Each row was made from one small tree. The marks that hang from a mark follow it in brackets, in alphabetical order. Every link used is in the known rows. Write each row's tree.
Known rows:
reselo{raru{zugavud} tage}: [ 0.733  1.194  2.494  1.616 -0.055 -0.056 -1.723  1.012  0.423  0.502
 -1.984 -3.640  2.648  0.051  1.597 -0.340  2.145  2.941 -0.354 -1.014
  1.679]
reselo{raru{zugavud} tage{sebonam}}: [ 0.525  1.151  2.740  2.626 -0.714 -0.735 -3.147  0.344  0.730  0.673
 -4.513 -4.983  3.010 -0.146  3.427 -0.591  2.581  3.339 -0.250 -1.090
  0.939]
tage{sebonam{gogok{rafe} raru}}: [-0.255 -0.706  2.632  2.067 -2.554  0.001 -2.886  1.195 -1.356  0.728
 -2.997 -3.598 -1.066 -0.410  0.829 -1.374  1.272  2.618 -0.142 -1.561
  0.882]
zediz{rafe}: [ 1.045  2.393 -0.824 -1.968  0.743  1.755  0.438  2.004 -0.720  0.471
  2.675  0.201 -3.398  0.125 -2.185  2.740 -1.430 -0.319  1.340 -1.701
  2.293]
reselo{tage}: [ 0.832  0.763  0.779 -0.886  0.428  2.697 -1.567  0.934 -1.957 -0.049
 -0.072 -2.797 -1.576 -0.598 -1.873  1.360  0.655  0.845 -0.468 -1.721
  2.463]
zuro{zediz}: [ 0.788  2.753 -0.482 -0.823  0.553  1.387 -0.048  0.794 -2.659  2.210
  1.829 -2.015 -2.372  0.695 -2.388  2.995  1.095 -0.335  0.727 -2.151
  3.109]
gogok{rafe reselo}: [ 0.377 -2.605  1.312  0.055  0.054  1.531  0.434  1.761 -2.120 -0.345
 -1.583  0.338 -2.804 -0.598 -3.732 -0.362  0.623  0.849 -0.704 -0.498
  3.133]
tage{sebonam{gogok{rafe} raru{zugavud}}}: [-0.294 -0.524  3.259  2.877 -3.202 -1.284 -2.609  1.476 -0.260  0.892
 -3.109 -4.158  0.487 -0.439  1.821 -2.256  1.584  3.126 -0.216 -1.653
  0.388]
dazo{rafe}: [ 1.299  1.663  1.030 -1.771  0.699  0.809 -0.117  3.300  0.188 -1.475
  2.129 -1.205 -1.009  0.945 -3.828  0.797 -1.474  0.109 -0.870 -1.722
  4.848]
gogok{reselo{raru}}: [ 0.710 -0.115  1.940 -0.090  1.476  0.757 -0.620  0.950 -0.215  1.082
 -3.243 -1.243  0.410 -0.357 -0.015  0.751  1.706  1.881 -0.305 -0.054
  2.876]
gogok{rafe reselo{tage}}: [ 0.260 -2.805  1.176  1.023 -0.095  1.562 -0.501  0.622 -2.442 -0.879
 -3.774 -1.008 -2.736 -1.233 -3.352 -0.626  0.925  1.390 -0.629 -0.169
  2.233]
tage{sebonam{gogok}}: [-0.002  0.625  1.663  0.003 -1.728  1.257 -2.594  0.790 -1.929  0.497
 -1.526 -4.003 -1.595 -0.959  0.261  0.617  1.153  1.331 -0.250 -2.239
  1.029]
dazo{rafe{gogok{reselo}}}: [ 0.672 -1.115  0.800 -1.318  2.875 -0.168  0.702  1.800  1.482 -1.837
 -1.025 -1.742 -0.443  0.706 -3.804  0.361 -1.442 -0.244 -0.674 -0.266
  5.915]
zuro{raru zediz{rafe{gogok} sidofe}}: [ 0.084  3.286 -2.184 -0.386 -1.646 -0.546  1.250 -0.324  0.992  1.768
  2.521 -2.367 -2.334  1.326 -4.406  3.218  0.025 -3.158  2.380 -1.390
  4.865]
zediz{rafe{gogok} sidofe}: [ 0.306  1.477 -1.902 -1.120  0.372  1.022  1.964  0.255  0.940 -0.420
  1.167 -0.804 -3.233  0.952 -3.153  2.925 -2.057 -1.803  3.140 -0.698
  3.939]
zuro{raru{zugavud} zediz{rafe{gogok{reselo{tage}}} sidofe}}: [-0.245  2.601 -1.378  1.667 -2.335 -2.596  1.073 -1.332  2.288  1.776
 -1.400 -4.219 -0.182  0.418 -2.736  1.709  0.995 -2.040  2.411 -0.521
  3.384]
sebonam{gogok tage}: [-0.123  0.821  2.095  0.158 -1.931  1.607 -2.047  0.187 -2.103  0.685
 -1.376 -4.359 -2.433 -1.582 -0.678  0.380  0.624  1.616 -0.511 -1.878
 -0.101]
rafe{gogok{reselo}}: [ 0.256 -2.415  0.549 -1.524  3.372  1.304  0.687  0.502  0.192  0.086
 -1.304 -1.815 -0.993 -0.139 -2.285  1.225  0.304 -0.345 -0.318 -0.461
  4.960]
raru{zugavud}: [ 0.944  1.262  1.900 -0.922 -0.474  0.814  0.090  2.762  0.219  0.851
  2.566 -2.175  0.760  0.253 -0.892  0.307  0.785  0.913 -0.694 -2.308
  2.954]

Which tree is each row?
[ 0.325 -2.262  2.738  2.043 -0.312 -0.719  0.296  1.855 -0.163  0.053
 -3.072 -0.409  0.529 -0.095 -1.055 -1.741  1.715  2.575 -0.620  0.023
  2.463]
gogok{rafe reselo{raru{zugavud}}}
[-0.424 -0.280  3.552  2.875 -1.887 -1.847 -2.150 -0.035  0.513  1.388
 -6.290 -5.248  1.833 -1.812  2.255 -1.973  2.232  3.834  0.026 -0.133
 -0.527]
sebonam{gogok{reselo{tage}} raru{zugavud}}
[-0.253 -0.055  2.886  1.943 -1.717 -1.041 -2.610  0.083 -0.193  0.964
 -5.471 -4.688  0.914 -1.272  2.480 -0.684  2.293  2.803 -0.190 -0.936
  0.110]
tage{sebonam{gogok{reselo{raru{zugavud}}}}}
[ 0.033 -2.701  1.903  2.681 -0.694  0.228 -2.148  0.117 -1.465 -0.035
 -6.822 -2.402 -1.522 -1.173 -0.688 -1.428  1.468  2.404 -0.334  0.274
  1.482]
gogok{rafe reselo{tage{sebonam{raru}}}}
[ 0.395 -1.009  1.898  1.410  2.006 -2.233 -0.913  0.718  2.795 -1.772
 -5.068 -4.100  2.175  0.472 -0.444 -0.998 -0.199  1.486 -0.455  0.267
  4.333]
dazo{rafe{gogok{reselo{raru{zugavud} tage{sebonam}}}}}
[ 0.184 -2.491  2.588  3.011 -0.531 -0.648 -0.626  0.682 -0.559 -0.465
 -5.303 -1.692  0.648 -0.699 -0.602 -2.009  2.044  3.068 -0.531  0.366
  1.483]
gogok{rafe reselo{raru{zugavud} tage}}
[-0.476 -1.385  3.402  3.395 -2.850 -1.895 -2.608  0.730  0.004  1.033
 -5.916 -4.329  0.663 -1.094  2.144 -2.556  2.012  3.394 -0.149 -0.679
  0.082]
tage{sebonam{gogok{rafe reselo} raru{zugavud}}}
[-0.088  2.473 -1.621  2.503  0.225 -2.112  1.158 -2.165  0.648  1.547
 -4.102 -3.354 -1.040  0.638 -0.570  2.553  0.497 -0.215  3.854  0.396
  1.931]
zuro{zediz{rafe{gogok{reselo{raru{zugavud} tage}}} sidofe}}
[-0.057 -2.496  1.197  0.721  2.738  0.140 -1.477 -0.795  0.838  0.440
 -5.724 -4.063  0.203 -0.524  0.461  0.199  1.068  1.044  0.006  0.214
  3.675]
rafe{gogok{reselo{tage{sebonam{raru}}}}}
[-0.194  0.695 -0.556  2.180 -0.385 -1.814  0.305 -1.420  2.798  0.401
 -5.862 -3.595 -0.735 -0.071  0.620  0.998 -0.708  0.205  3.482  0.781
  2.020]
zediz{rafe{gogok{reselo{tage{sebonam{raru{zugavud}}}}}} sidofe}
[ 0.242 -2.302  1.218 -0.561  3.614  0.552  0.324  0.317  0.822  0.302
 -2.443 -1.902  0.492  0.246 -0.803  0.833  1.017  0.598 -0.138  0.042
  4.835]
rafe{gogok{reselo{raru}}}
[-0.140  0.630 -1.154  1.514  0.374 -0.716  0.269 -1.732  1.679 -0.270
 -5.616 -2.794 -1.747  0.012 -0.129  2.010 -0.596 -0.121  3.423  0.873
  2.352]
zediz{rafe{gogok{reselo{raru tage{sebonam}}}} sidofe}
[-0.616 -2.321  2.906  2.965 -1.965 -0.503 -1.887  0.101 -1.696  0.267
 -5.922 -3.141 -1.126 -1.559 -0.493 -2.173  1.589  3.382 -0.115  0.091
  0.040]
sebonam{gogok{rafe reselo{tage}} raru}
[ 0.216 -2.623  1.947  2.251  0.140  0.554 -0.908  0.414 -1.634 -0.574
 -5.226 -1.005 -0.898 -0.704 -1.578 -1.108  1.742  2.576 -0.421  0.459
  1.971]
gogok{rafe reselo{raru tage}}
[-0.242 -0.309  3.224  3.981 -2.522 -1.289 -3.200  0.017 -0.447 -0.223
 -5.251 -5.163  1.997 -0.715  2.623 -2.040  2.672  3.974 -0.235 -1.021
 -0.447]
reselo{raru{zugavud} tage{sebonam{gogok{rafe}}}}
[-0.183 -0.530  2.433  3.046 -1.665  0.203 -3.557 -0.301 -1.784 -0.481
 -5.206 -4.348  0.017 -0.758  1.441 -0.888  2.254  3.391 -0.125 -0.949
  0.182]
reselo{raru tage{sebonam{gogok{rafe}}}}
[-0.015  2.665 -1.565  1.836  0.268 -2.064  1.751 -1.421  0.883  1.900
 -2.618 -2.500 -1.126  1.023 -0.849  2.684  0.328 -0.579  3.823  0.166
  2.475]
zuro{zediz{rafe{gogok{reselo{raru{zugavud}}}} sidofe}}
